Known rows, with every way that one mark hangs from another:
fenem(nariv(biki nameb tama)): .03	.12	.18	.11	.29	-.03	.18	-.07	-.08	-.03	-.18	-.11	-.06	.01	-.26	-.19	.25	-.11	.11	-.01	-.10	.12	.08	.15	-.15	.26	.00	.13	.02	-.27	-.12	.11	-.03	.05	-.03
biki(nafun nariv(lumorep tama)): -.19	-.20	-.02	-.21	-.13	.13	-.16	-.03	-.24	-.17	.16	.04	-.19	-.08	-.16	-.09	.25	.16	.10	.00	.05	.11	-.02	.08	.22	.04	-.14	-.22	-.02	.00	-.12	.17	-.07	.06	-.26
lumorep(nafun(nidan) nariv(nameb tama)): .07	.11	.19	-.05	-.20	-.10	.02	-.15	-.42	.02	-.42	-.07	-.10	-.07	-.47	-.25	.04	-.20	.11	-.20	-.09	-.03	.21	-.08	-.03	-.01	.16	-.18	-.03	-.03	.22	.00	-.33	.04	.04
lumorep(nafun(nidan) nariv): -.09	-.05	.02	.00	-.31	.00	.16	-.06	-.34	-.11	-.26	.01	.03	-.01	-.41	.08	-.02	.00	-.07	-.10	.04	.11	.08	-.04	.06	-.11	.29	-.16	-.14	.12	.16	-.06	-.42	.02	-.26
lumorep(nariv(biki tama)): -.15	-.14	.08	.02	.15	.17	.09	-.16	-.02	-.23	.07	.00	-.13	.15	-.23	.09	.20	.02	-.09	.10	.09	.40	.01	.25	.08	.18	.05	.08	.01	.13	-.18	.13	-.36	.15	-.14
fenem(nariv(biki lumorep tama)): .16	-.04	-.04	.02	.14	.12	.14	-.07	.18	-.14	-.04	-.03	-.08	-.22	-.10	.07	.41	.04	-.03	.01	.03	.23	-.09	.21	-.01	.22	-.13	.03	.05	-.02	-.15	.16	-.05	-.01	-.23
lumorep(nafun(nidan) nariv(biki nameb)): -.04	-.10	.08	.06	.01	-.04	.26	-.01	-.29	-.11	-.41	-.11	.01	.06	-.38	.01	.07	-.23	.01	-.03	-.04	.27	.07	.02	.00	.02	.19	-.03	-.25	.07	.10	-.17	-.37	.04	-.15
fenem(nariv(biki lumorep nameb tama)): .16	.01	.06	.04	.27	.04	.16	-.04	.10	-.05	-.14	-.07	-.12	-.17	-.15	-.04	.38	-.05	.10	-.06	-.04	.24	.00	.18	-.09	.23	-.14	.07	.05	-.16	-.12	.14	-.02	.04	-.10
nameb(nariv(biki(nafun) lumorep)): .13	-.25	-.05	.02	.06	.07	.02	-.01	.13	-.18	.30	-.11	.07	-.05	.08	.34	.15	.27	.11	.14	.03	.34	-.22	.06	.06	.06	-.09	.00	-.16	-.11	-.30	.07	-.16	.01	-.39
fenem(nariv(biki tama)): .00	.07	.09	.06	.18	.06	.16	-.12	.00	-.11	-.06	-.08	-.03	-.01	-.20	-.05	.26	-.01	.01	.07	.00	.15	-.01	.19	-.08	.25	-.01	.08	.01	-.14	-.16	.15	-.06	.00	-.16
biki(nafun nariv(nameb)): -.43	-.18	.14	-.01	.09	.01	.02	.09	-.50	-.08	.04	-.03	-.09	.21	-.31	-.16	.01	.13	.20	.00	-.03	.15	.08	.02	.11	.01	.13	-.03	-.18	-.26	-.12	.05	-.11	.16	-.24
nafun(nidan): -.07	-.07	.06	.00	-.19	.03	.09	.00	-.34	-.02	-.14	-.02	.00	-.05	-.29	.04	-.04	.14	.06	-.03	.09	-.04	.01	-.01	.10	-.02	.25	-.11	-.01	-.02	.02	.04	-.19	.00	-.31
tama(nariv(biki lumorep)): .04	-.22	-.02	-.02	.09	.06	.11	.08	.13	-.25	.07	-.02	-.17	.06	.01	.29	.27	.25	.07	.03	.09	.30	-.17	.11	.11	.04	-.04	.23	-.02	.10	-.30	.05	-.22	-.07	-.29
nariv(biki(nafun(nidan)) lumorep tama): .20	-.14	.05	-.14	-.13	.14	-.17	-.12	-.09	-.02	-.06	-.17	.04	-.28	-.10	.03	.19	.02	.11	.01	.13	.28	-.20	-.12	.13	.03	-.23	-.25	.00	.16	-.04	.04	-.10	-.08	-.27
nameb(nariv(biki lumorep(nafun) tama)): .39	-.15	-.01	-.02	-.09	-.05	.16	-.06	.11	-.30	.00	-.06	-.08	-.12	.03	.19	.33	-.06	.14	.08	-.16	-.13	-.04	.12	-.02	.15	-.01	-.12	-.19	-.09	-.15	.10	-.06	-.12	-.15
biki(nafun(nidan) nariv(tama)): -.22	-.01	.13	-.23	-.20	.02	-.22	-.08	-.60	-.01	-.05	-.10	-.06	-.05	-.34	-.32	.02	-.02	.18	.01	.10	-.05	.01	-.11	.17	.01	-.03	-.24	.01	-.05	.01	.08	-.10	-.02	-.18
tama(nariv(lumorep)): .04	-.13	.00	-.02	-.11	.03	.01	.07	.04	-.18	.10	.06	-.22	-.01	-.09	.21	.18	.37	.09	-.12	.07	.15	-.08	.04	.10	-.06	.04	.15	.08	.00	-.20	.13	-.26	-.05	-.28
biki(nariv): -.42	-.23	-.01	-.03	.01	.08	.19	.11	-.36	-.25	.06	.12	-.21	.21	-.26	.01	.09	.14	.02	.08	.05	-.03	.08	.25	.18	.07	.28	.03	-.14	-.06	-.17	.10	-.12	.11	-.32
nariv(biki lumorep(nafun) nameb): .13	-.31	.00	.11	.07	.02	.36	.13	-.03	-.20	-.25	-.03	-.05	-.03	-.09	.22	.31	-.08	.07	-.01	-.13	.14	-.01	.12	.01	.04	.11	-.10	-.30	-.07	-.07	-.08	-.06	.01	-.24
nameb(nariv(lumorep tama)): .29	-.05	.01	-.04	-.12	.02	-.04	-.10	.06	-.13	.19	.05	-.17	-.16	-.03	.11	.18	.23	.15	-.03	-.03	-.11	.01	.13	.03	.12	.04	-.02	.06	-.16	-.17	.26	-.11	.02	-.17
tama(nariv(lumorep nameb)): .05	-.07	.09	-.02	.02	-.06	.03	.11	-.05	-.09	-.02	.01	-.21	.03	-.14	.08	.15	.28	.21	-.18	-.01	.11	.03	.04	.01	-.05	.03	.20	.05	-.13	-.15	.06	-.22	.01	-.15
nariv(lumorep(nafun(nidan)) nameb tama): .34	.00	.09	-.08	-.32	-.09	.03	-.02	-.30	.02	-.44	-.08	-.11	-.28	-.28	-.11	.19	-.15	.20	-.21	-.09	-.23	.14	-.12	.01	-.04	.05	-.32	-.07	-.06	.21	-.01	-.05	-.07	-.05

Rows:
-.05	-.10	.27	.06	.17	.02	-.04	-.08	-.20	-.02	-.01	-.21	.00	.05	-.20	-.12	.12	-.01	.20	.05	-.01	.26	.00	-.01	-.01	.13	-.11	-.06	-.07	-.20	-.15	.08	-.08	.10	-.08 -> nariv(biki(nafun) nameb tama)
-.05	.01	.20	.04	-.09	-.04	.11	-.12	-.28	-.09	-.24	.00	-.16	.07	-.41	-.13	.13	-.08	.05	-.13	-.12	.06	.26	.04	-.07	.04	.18	-.10	-.09	-.13	.07	.08	-.31	.15	.04 -> lumorep(nafun nariv(nameb tama))
.21	-.25	.00	-.02	-.11	.08	.20	-.03	.08	-.26	-.16	-.02	-.10	-.11	-.07	.19	.39	-.09	.01	.05	-.04	.06	-.03	.12	.06	.08	-.04	-.21	-.18	.06	-.08	.06	-.04	-.07	-.20 -> nariv(biki lumorep(nafun) tama)
-.16	-.31	-.15	-.09	-.19	.07	.28	.16	-.24	-.32	-.10	.14	-.19	.01	-.17	.16	.29	.04	.02	-.02	-.07	-.09	.05	.16	.20	-.03	.19	-.19	-.29	.01	-.04	.01	-.07	-.01	-.37 -> biki(nariv(lumorep(nafun)))
.13	-.11	.04	-.14	-.08	.03	-.14	.02	-.07	-.06	-.02	-.20	.01	-.11	-.08	.15	.13	.21	.16	-.01	.14	.38	-.28	-.21	.14	-.08	-.22	.03	-.01	.16	-.15	-.06	-.26	-.18	-.34 -> tama(nariv(biki(nafun(nidan)) lumorep))
-.12	.00	.16	.16	.31	-.02	.14	.00	-.11	.03	-.07	-.19	.14	.02	-.24	-.06	.08	.07	.12	.02	-.02	.41	-.05	-.01	-.12	.10	-.03	.11	-.14	-.33	-.14	.01	-.08	.07	-.25 -> fenem(nariv(biki(nafun) nameb))
-.11	-.16	.18	.04	.04	.10	-.07	-.13	-.11	-.12	.09	-.17	.02	.04	-.14	.00	.12	.07	.09	.11	.09	.28	-.11	.00	.06	.12	-.10	-.08	-.07	-.07	-.19	.12	-.10	.03	-.21 -> nariv(biki(nafun) tama)
.01	-.08	.03	.06	.27	.05	.13	.03	.07	.00	-.04	-.14	.11	-.14	-.13	.08	.23	.14	.11	-.02	.00	.53	-.15	.01	-.05	.09	-.16	.04	-.13	-.20	-.15	.02	-.07	.06	-.31 -> fenem(nariv(biki(nafun) lumorep nameb))
.27	.11	.06	.01	-.09	-.09	.15	-.02	-.06	.00	-.32	-.03	-.09	-.25	-.26	-.15	.34	-.07	.14	-.23	-.17	-.09	.15	.00	-.15	.04	.02	-.15	-.05	-.28	.10	.09	-.01	-.02	-.05 -> fenem(nariv(lumorep(nafun) nameb tama))
-.27	-.06	.19	-.05	.11	-.02	.05	.01	-.47	-.11	-.09	.05	-.27	.16	-.32	-.28	.14	-.07	.20	-.02	-.10	-.14	.21	.20	.08	.16	.14	.01	-.04	-.23	-.11	.14	-.04	.13	-.04 -> biki(nariv(nameb tama))
-.26	-.20	.08	.16	.32	.10	.26	-.01	-.10	-.16	-.03	.00	-.08	.24	-.26	.13	.12	.04	-.04	.05	.01	.51	.06	.26	.02	.11	.17	.21	-.13	-.01	-.18	.01	-.37	.23	-.18 -> lumorep(nariv(biki nameb))
.12	-.06	.19	.01	.06	-.02	-.11	-.14	-.04	-.13	.26	-.19	.03	.03	-.07	.02	.06	.09	.19	.16	-.03	.10	-.11	.02	-.02	.17	-.08	.00	-.09	-.23	-.28	.17	-.12	.00	-.17 -> nameb(nariv(biki(nafun) tama))
.27	-.26	-.11	.05	-.05	-.03	.30	.08	.12	-.30	.03	-.02	-.01	-.04	.04	.37	.25	.05	.08	.09	-.11	.03	-.11	.14	.02	.08	.11	-.05	-.32	-.10	-.19	.01	-.13	-.09	-.32 -> nameb(nariv(biki lumorep(nafun)))
.11	-.26	-.01	.00	.05	.19	.10	-.05	.11	-.21	.04	.02	-.14	-.11	-.04	.19	.35	.06	.00	.07	.06	.21	-.08	.20	.12	.18	-.08	-.06	-.01	.10	-.21	.15	-.08	.04	-.22 -> nariv(biki lumorep tama)
-.03	-.17	.03	-.12	-.09	-.03	.13	.07	-.33	-.20	-.23	.08	-.30	-.03	-.24	-.16	.33	-.15	.18	-.12	-.18	-.21	.20	.12	.09	.06	.06	-.22	-.15	-.12	.02	.07	-.01	.02	-.06 -> biki(nariv(lumorep(nafun) nameb tama))
-.05	-.36	-.05	.03	.04	.20	.07	.03	.08	-.15	.15	-.08	.05	-.06	-.02	.33	.19	.26	.01	.09	.13	.45	-.22	.06	.17	.00	-.09	-.11	-.16	.07	-.22	.03	-.14	.05	-.45 -> nariv(biki(nafun) lumorep)
.41	-.15	-.10	-.08	-.18	-.09	.22	.03	-.02	-.20	-.14	-.11	.06	-.18	-.05	.26	.16	-.06	.12	.06	-.08	-.06	-.14	.00	.04	.04	.12	-.14	-.27	.03	-.05	-.08	-.13	-.19	-.31 -> nameb(nariv(biki lumorep(nafun(nidan))))
-.33	-.06	.23	-.09	.06	.00	-.12	-.02	-.49	-.03	.01	-.06	-.17	.11	-.33	-.34	.07	.01	.23	-.03	-.04	-.01	.15	.02	.10	.10	-.01	-.10	-.04	-.27	-.10	.13	-.05	.13	-.09 -> biki(nafun nariv(nameb tama))
-.15	-.15	.11	-.18	.00	.06	-.14	.00	-.32	-.06	.03	-.01	-.22	-.06	-.22	-.22	.22	.05	.22	-.07	-.03	.12	.07	.05	.14	.06	-.13	-.17	-.03	-.15	-.08	.12	-.04	.13	-.15 -> biki(nafun nariv(lumorep nameb tama))
.09	-.10	-.05	-.27	-.34	-.01	.04	.02	-.41	-.17	-.32	.05	-.21	-.20	-.27	-.13	.26	-.18	.11	-.07	-.03	-.28	.06	.01	.20	-.01	.05	-.35	-.10	.11	.13	.02	-.04	-.13	-.18 -> biki(nariv(lumorep(nafun(nidan)) tama))
-.04	.06	.06	.01	.04	.03	.06	-.05	-.19	.06	-.14	-.24	.22	-.14	-.28	-.03	.02	.06	.08	.04	.13	.33	-.18	-.14	-.04	.06	-.04	-.04	-.08	-.09	-.04	-.04	-.14	-.08	-.37 -> fenem(nariv(biki(nafun(nidan))))
.11	-.06	.09	.00	-.01	-.05	-.05	-.05	-.21	-.04	.10	-.23	.17	.00	-.13	.09	-.11	.13	.19	.14	.07	.16	-.19	-.10	.03	.05	.03	-.04	-.15	-.13	-.16	-.01	-.20	-.07	-.31 -> nameb(nariv(biki(nafun(nidan))))
.29	-.15	-.01	-.02	.08	.05	.06	-.08	.17	-.22	.19	-.03	-.13	-.11	.07	.20	.26	.09	.12	.12	-.03	.06	-.09	.20	.04	.21	-.05	.03	-.02	-.06	-.29	.18	-.11	-.01	-.18 -> nameb(nariv(biki lumorep tama))
.00	-.31	-.01	.09	.21	.11	.26	.10	.03	-.14	-.06	.01	-.10	.02	-.06	.24	.25	.07	.06	.03	-.03	.32	-.06	.21	.07	.11	.06	.04	-.13	-.02	-.18	.01	-.10	.11	-.26 -> nariv(biki lumorep nameb)
.17	.12	.05	.02	.06	.00	.07	-.05	.00	.05	-.14	.00	-.13	-.19	-.23	-.14	.29	.07	.13	-.19	-.07	.07	.12	.12	-.10	.13	-.04	.01	.14	-.25	-.02	.19	-.02	.09	-.09 -> fenem(nariv(lumorep nameb tama))
.15	-.27	-.09	.04	.13	.06	.23	.05	.18	-.25	.22	.00	-.06	-.01	.07	.39	.21	.18	.07	.15	-.02	.18	-.14	.23	.06	.15	.09	.09	-.14	-.04	-.32	.11	-.16	.01	-.35 -> nameb(nariv(biki lumorep))
.19	-.15	-.08	-.06	-.40	.01	.16	.05	-.21	-.07	-.30	.01	.01	-.25	-.21	.19	.14	.06	.06	-.13	.02	-.11	-.03	-.09	.11	-.13	.17	-.32	-.17	.09	.12	-.06	-.14	-.10	-.34 -> nariv(lumorep(nafun(nidan)))
.08	-.26	-.04	-.08	-.08	.15	-.02	.01	-.09	-.06	-.03	-.14	.11	-.20	-.09	.22	.12	.13	.07	.04	.18	.38	-.25	-.10	.16	-.02	-.11	-.19	-.10	.15	-.09	-.05	-.15	-.02	-.43 -> nariv(biki(nafun(nidan)) lumorep)
.00	-.02	.18	-.08	-.04	-.05	-.16	.00	-.24	-.03	-.05	-.27	.05	.03	-.18	-.01	-.01	.14	.18	.03	.14	.30	-.19	-.23	.06	-.05	-.10	.10	-.04	.04	-.15	-.04	-.26	-.17	-.24 -> tama(nariv(biki(nafun(nidan))))
-.14	-.15	.04	-.13	.06	.06	.05	.05	-.28	-.15	-.06	.10	-.33	.01	-.22	-.15	.30	-.02	.17	-.06	-.08	-.06	.14	.21	.16	.11	.03	-.05	.01	-.10	-.09	.16	-.03	.12	-.09 -> biki(nariv(lumorep nameb tama))
-.16	-.09	.13	.02	.13	.05	-.01	-.07	-.30	.03	-.12	-.20	.08	.05	-.32	-.03	-.05	.02	.08	.01	.10	.60	-.04	-.06	.05	.00	-.01	.02	-.09	.06	-.02	-.11	-.41	.15	-.21 -> lumorep(nariv(biki(nafun(nidan)) nameb))
-.19	-.08	.23	.05	.21	.09	-.08	-.17	-.15	-.05	.04	-.16	-.06	.11	-.28	-.10	.13	.03	.05	.04	.04	.56	.02	.06	.00	.12	-.12	.04	-.03	-.06	-.13	.10	-.35	.19	-.06 -> lumorep(nariv(biki(nafun) nameb tama))
.13	-.12	.00	-.04	-.27	-.06	.12	.11	-.02	-.21	-.10	.01	-.15	-.01	-.12	.20	.24	.23	.11	-.15	.00	-.04	-.03	-.04	.05	-.13	.09	-.01	-.14	-.02	-.06	.02	-.21	-.15	-.24 -> tama(nariv(lumorep(nafun)))
-.01	-.10	.22	.09	.22	.01	.14	-.05	-.17	-.11	-.12	-.09	-.13	.10	-.19	-.07	.18	-.08	.13	.04	-.08	.08	.07	.16	-.01	.21	.06	.07	-.04	-.15	-.15	.11	-.06	.09	-.05 -> nariv(biki nameb tama)
-.29	-.26	-.01	-.06	.05	.07	.02	.11	-.31	-.10	.05	.02	-.14	.03	-.21	-.03	.14	.19	.16	-.04	.00	.23	-.01	.07	.17	-.02	-.01	-.12	-.14	-.15	-.10	.06	-.11	.15	-.32 -> biki(nafun nariv(lumorep nameb))
-.16	-.20	-.07	-.17	-.06	.15	.02	.00	-.18	-.23	.06	.15	-.31	-.04	-.16	-.03	.30	.08	.08	.01	.02	-.03	.05	.25	.22	.11	.02	-.12	.02	.05	-.14	.20	-.07	.07	-.23 -> biki(nariv(lumorep tama))
-.13	.01	.18	.08	.08	.05	.01	-.15	-.23	-.04	-.05	.04	-.21	.09	-.38	-.12	.08	.07	.05	-.11	-.02	.23	.20	.15	.01	.11	.13	.06	.09	-.11	-.04	.18	-.35	.25	.00 -> lumorep(nariv(nameb tama))
.15	-.06	.13	.05	.12	-.03	.08	-.11	-.02	-.21	.17	-.08	-.09	.07	-.06	.06	.14	.02	.15	.16	-.07	-.04	-.02	.19	-.01	.25	.07	.10	-.04	-.18	-.30	.19	-.12	.00	-.11 -> nameb(nariv(biki tama))
-.01	.12	.25	.07	.26	-.02	.00	-.10	-.13	.05	-.11	-.23	.06	-.04	-.26	-.23	.18	-.06	.17	-.01	-.05	.29	.00	-.03	-.13	.17	-.17	.04	-.01	-.34	-.11	.08	-.03	.05	-.09 -> fenem(nariv(biki(nafun) nameb tama))
.29	.05	.09	-.09	-.28	-.19	.04	.11	-.27	-.02	-.39	-.08	-.13	-.12	-.25	-.03	.12	.00	.27	-.25	-.08	-.12	.04	-.20	.01	-.17	.08	-.04	-.09	-.07	.11	-.08	-.20	-.17	-.10 -> tama(nariv(lumorep(nafun(nidan)) nameb))
.03	-.16	.14	-.01	.17	-.02	-.05	.06	.01	-.09	.05	-.17	-.06	.03	-.04	.11	.20	.22	.23	-.05	.03	.46	-.16	-.07	.01	-.02	-.22	.17	-.08	-.08	-.24	.00	-.21	-.01	-.20 -> tama(nariv(biki(nafun) lumorep nameb))
-.04	-.29	.05	.05	.15	.11	.09	.07	-.01	-.07	.04	-.11	.03	-.02	-.06	.19	.18	.18	.14	.02	.03	.48	-.13	.04	.09	.03	-.09	-.05	-.17	-.09	-.19	-.02	-.11	.11	-.31 -> nariv(biki(nafun) lumorep nameb)
.12	-.10	.08	.01	-.01	.04	.01	-.02	-.09	-.05	-.05	.03	-.20	-.11	-.18	-.03	.22	.11	.15	-.13	-.02	.02	.12	.12	.03	.09	.03	-.09	.06	-.14	-.07	.18	-.08	.14	-.08 -> nariv(lumorep nameb tama)
.23	.05	.19	-.09	-.07	-.07	-.20	-.19	-.22	-.02	.08	-.26	.10	-.09	-.13	-.09	-.01	.01	.25	.11	.02	.04	-.13	-.14	.00	.13	-.10	-.11	-.05	-.14	-.12	.09	-.15	-.10	-.16 -> nameb(nariv(biki(nafun(nidan)) tama))
.12	-.18	.08	.03	.19	.09	.14	-.02	.04	-.12	-.08	-.03	-.16	-.06	-.09	.07	.35	-.03	.12	.01	-.04	.16	-.03	.19	.04	.18	-.07	-.02	-.02	-.03	-.16	.10	-.04	.09	-.10 -> nariv(biki lumorep nameb tama)
